What can hang from each mark
buse: babolu relut vuzu
sovu: revam vuzu
relut: buse rava
babolu: buse
vuzu: buse sovu
revam: sokeni sovu

Known rows, with every way that one mark hangs from another
[revam [sovu vuzu]]: [ 2.12  2.27  1.25  3.40 -4.26 -3.56  5.12  1.53  4.39 -2.01 -3.27 -0.76
 -7.93 -3.02 -3.57]
[buse babolu [relut rava] [vuzu [sovu revam]]]: [ 2.51  3.34 -0.23 -1.39  1.89  5.10 -1.45 -0.47 -2.03  2.63  0.82 -2.48
  5.16 -4.86  1.13]
[babolu [buse relut [vuzu sovu]]]: [ 0.29  1.64 -2.32  3.03  2.16  1.74 -4.05  0.18 -8.45  4.30  3.04 -0.23
  5.93 -1.09  0.95]
[buse babolu relut [vuzu sovu]]: [ 3.44  6.51 -3.86 -0.24  5.99  5.85 -3.15  2.70 -3.80  4.61  1.61 -1.75
  4.61 -8.05  0.09]
[buse babolu [vuzu [sovu revam]]]: [ 1.34  0.31 -0.68 -3.93  3.46  4.91  0.76  3.34  1.50  1.31  1.34 -2.13
 -1.00 -4.25 -2.73]
[babolu [buse [relut rava] [vuzu sovu]]]: [-0.19  0.49 -0.55  3.33 -0.21  1.86 -3.39 -1.52 -8.80  4.73  3.94  0.28
  7.57  0.25  1.68]
[sovu vuzu]: [ 3.89 -3.13 -2.12  2.30 -1.28 -0.05  1.58  2.61  4.09  3.54 -2.96  2.61
 -6.18 -1.91 -5.04]
[babolu [buse [relut rava] vuzu]]: [ 0.66  0.76 -0.42  3.14 -0.60  1.41 -1.62 -0.71 -8.57  6.40 -0.37  0.50
  6.89  0.57  1.69]
[revam sokeni [sovu [vuzu [buse babolu [relut rava]]]]]: [-3.81  4.83  5.55  2.65 -4.06 -5.72  5.91 -2.58  2.34 -4.57 -3.88  1.76
 -0.05 -1.20  2.28]
[revam sokeni [sovu [vuzu buse]]]: [-4.05  2.17  4.85  1.84 -3.83 -6.11  6.75 -0.92  3.49 -5.82 -3.34  3.13
 -4.54 -0.05  0.55]
[revam sokeni sovu]: [-4.09  5.17  5.52  0.74 -1.99 -4.41  6.63  2.07  2.15 -8.10 -1.71 -0.23
 -8.95 -2.70 -0.30]
[revam sokeni [sovu [vuzu [buse babolu relut]]]]: [-3.56  5.66  4.07  2.50 -2.02 -5.67  5.37 -1.32  2.86 -4.77 -4.56  1.38
 -1.44 -2.28  1.51]
[relut buse]: [ 2.03 -3.25 -3.38 -0.40  0.94 -1.01 -1.32  2.94  1.13  0.75 -1.24 -0.71
 -7.23  4.62 -2.38]
[sovu revam vuzu]: [ 3.37 -5.78  0.05  0.31 -2.72 -1.21  2.95  0.96  7.44 -0.32 -5.64  0.35
 -8.47  0.48 -5.08]
[buse babolu [relut rava] [vuzu sovu]]: [ 2.64  5.00 -1.58 -0.10  2.91  5.89 -2.20  0.57 -4.25  5.08  2.55 -1.10
  6.43 -6.41  1.06]
[revam sokeni [sovu [vuzu [buse relut]]]]: [-3.14  4.57  3.99  2.93 -2.98 -5.98  5.22 -1.76  1.78 -5.51 -3.99  2.72
 -2.27 -1.28  2.04]
[vuzu [buse babolu [relut rava]] [sovu [revam sokeni]]]: [-3.49  0.30  1.97  0.17 -1.65 -2.71 -3.32 -4.20  1.15 -5.87  4.13 -0.27
  3.88  0.54  3.96]

Rows
[-2.41 -4.22  2.54 -5.13  1.01  2.37  2.17 -0.56  0.59 -0.18  0.78 -0.68
  0.17  5.93 -0.10]
[relut [buse babolu [vuzu [sovu [revam sokeni]]]] rava]
[ 2.34 -3.19 -0.19  1.54 -3.96 -2.85  0.39 -3.10  5.48  1.03 -5.58  0.49
  1.21  1.48 -0.19]
[sovu revam [vuzu [buse babolu [relut rava]]]]
[ 0.48 -3.23 -0.47 -0.92 -1.53 -0.64  0.20  1.03  2.10  2.13 -0.79 -2.05
 -3.33  5.21 -1.80]
[relut [buse babolu] rava]
[ 1.33  2.81 -2.17  2.55 -2.28 -1.80 -3.24 -1.07 -1.18  2.62  0.11  0.35
  4.60 -1.45  2.88]
[vuzu [buse babolu [relut rava]]]
[-3.88 -3.10  2.19 -0.83  1.27  0.63  0.43  0.40 -4.29 -0.29  2.46  0.56
  1.46  2.49 -0.56]
[babolu [buse [vuzu [sovu [revam sokeni]]]]]
[-0.11 -0.09 -0.71  1.31 -2.51 -2.24 -4.99 -3.66  1.33 -3.36  4.73 -1.89
  3.85 -0.07  2.86]
[vuzu [buse babolu [relut rava]] [sovu revam]]
[ 0.59  3.27 -4.26  2.60  0.94 -1.30 -6.87 -0.58 -1.24 -0.66  6.02 -0.60
  3.91 -3.33  2.20]
[vuzu [buse babolu relut] sovu]
[ 0.31 -3.27 -0.83 -3.18  0.94  3.43 -0.20  0.48 -0.94  3.76  2.61 -0.89
  1.29  4.25 -0.84]
[relut [buse babolu [vuzu sovu]] rava]
[ 0.14  2.14 -2.42  3.07 -1.34 -1.26 -6.23 -2.28 -1.57 -0.16  6.75 -0.04
  5.62 -1.94  2.86]
[vuzu [buse babolu [relut rava]] sovu]
[-0.65 -5.30  3.43 -0.94 -1.36 -1.92  5.11  0.50  7.30 -3.37 -6.43  2.37
 -8.33  1.31 -3.81]
[sovu [revam sokeni] vuzu]
[ 1.97 -0.97 -3.25 -3.66  4.43  2.98  0.54  4.02 -0.20  4.98 -3.11 -1.23
 -1.79  2.41 -2.02]
[relut [buse babolu vuzu]]
[-1.62 -6.31  2.63 -0.90 -3.09 -4.03  3.53 -1.87  6.41 -3.47 -5.27  4.26
 -3.84  3.85 -0.99]
[sovu [revam sokeni] [vuzu buse]]
[ 2.09  0.92 -2.30  3.51 -3.75 -2.28 -3.62 -1.95 -2.53  1.77  0.82  2.23
  3.08  0.17  3.40]
[vuzu [buse [relut rava]]]
[ 0.47 -2.05 -0.92  2.19 -4.22 -2.64 -5.30 -4.52 -0.24 -4.26  5.49  0.18
  2.46  1.57  3.37]
[vuzu [buse [relut rava]] [sovu revam]]
[-3.14 -0.67  2.57  1.45 -0.21  0.67 -1.35 -2.58 -7.07  0.62  2.10  0.29
  6.40  1.86  2.51]
[babolu [buse [relut rava] [vuzu [sovu [revam sokeni]]]]]
[ 1.13 -1.38 -3.47 -3.57  4.82  3.44 -1.14  3.13 -0.42  3.16  1.24 -1.50
 -1.16  2.10 -2.07]
[relut [buse babolu [vuzu sovu]]]
[ 0.54  5.17 -0.25 -2.50  5.84  4.75 -0.82  1.21 -1.70  0.03 -0.64 -1.85
  3.15 -6.02  0.83]
[buse babolu relut [vuzu [sovu [revam sokeni]]]]
[ 1.67 -4.59 -2.65 -3.74  2.49  2.52 -0.63  1.64 -0.07  0.24  0.75 -0.56
 -3.69  4.95 -1.65]
[relut [buse [vuzu [sovu revam]]]]
[-0.40 -1.78  1.15 -3.70  2.19  4.03  1.68  2.17 -0.48 -1.74  1.89  1.54
 -2.78 -1.71 -1.24]
[buse [vuzu [sovu [revam sokeni]]]]
[ 1.00 -2.78 -2.42 -4.62  4.21  2.91 -0.35  2.31  1.20  1.19 -0.07 -2.54
 -2.25  3.28 -2.08]
[relut [buse babolu [vuzu [sovu revam]]]]
[-1.58 -2.48 -0.30 -5.44  4.81  2.39  0.97  2.05  1.32 -0.96 -0.65 -1.46
 -2.19  3.67 -1.17]
[relut [buse babolu [vuzu [sovu [revam sokeni]]]]]
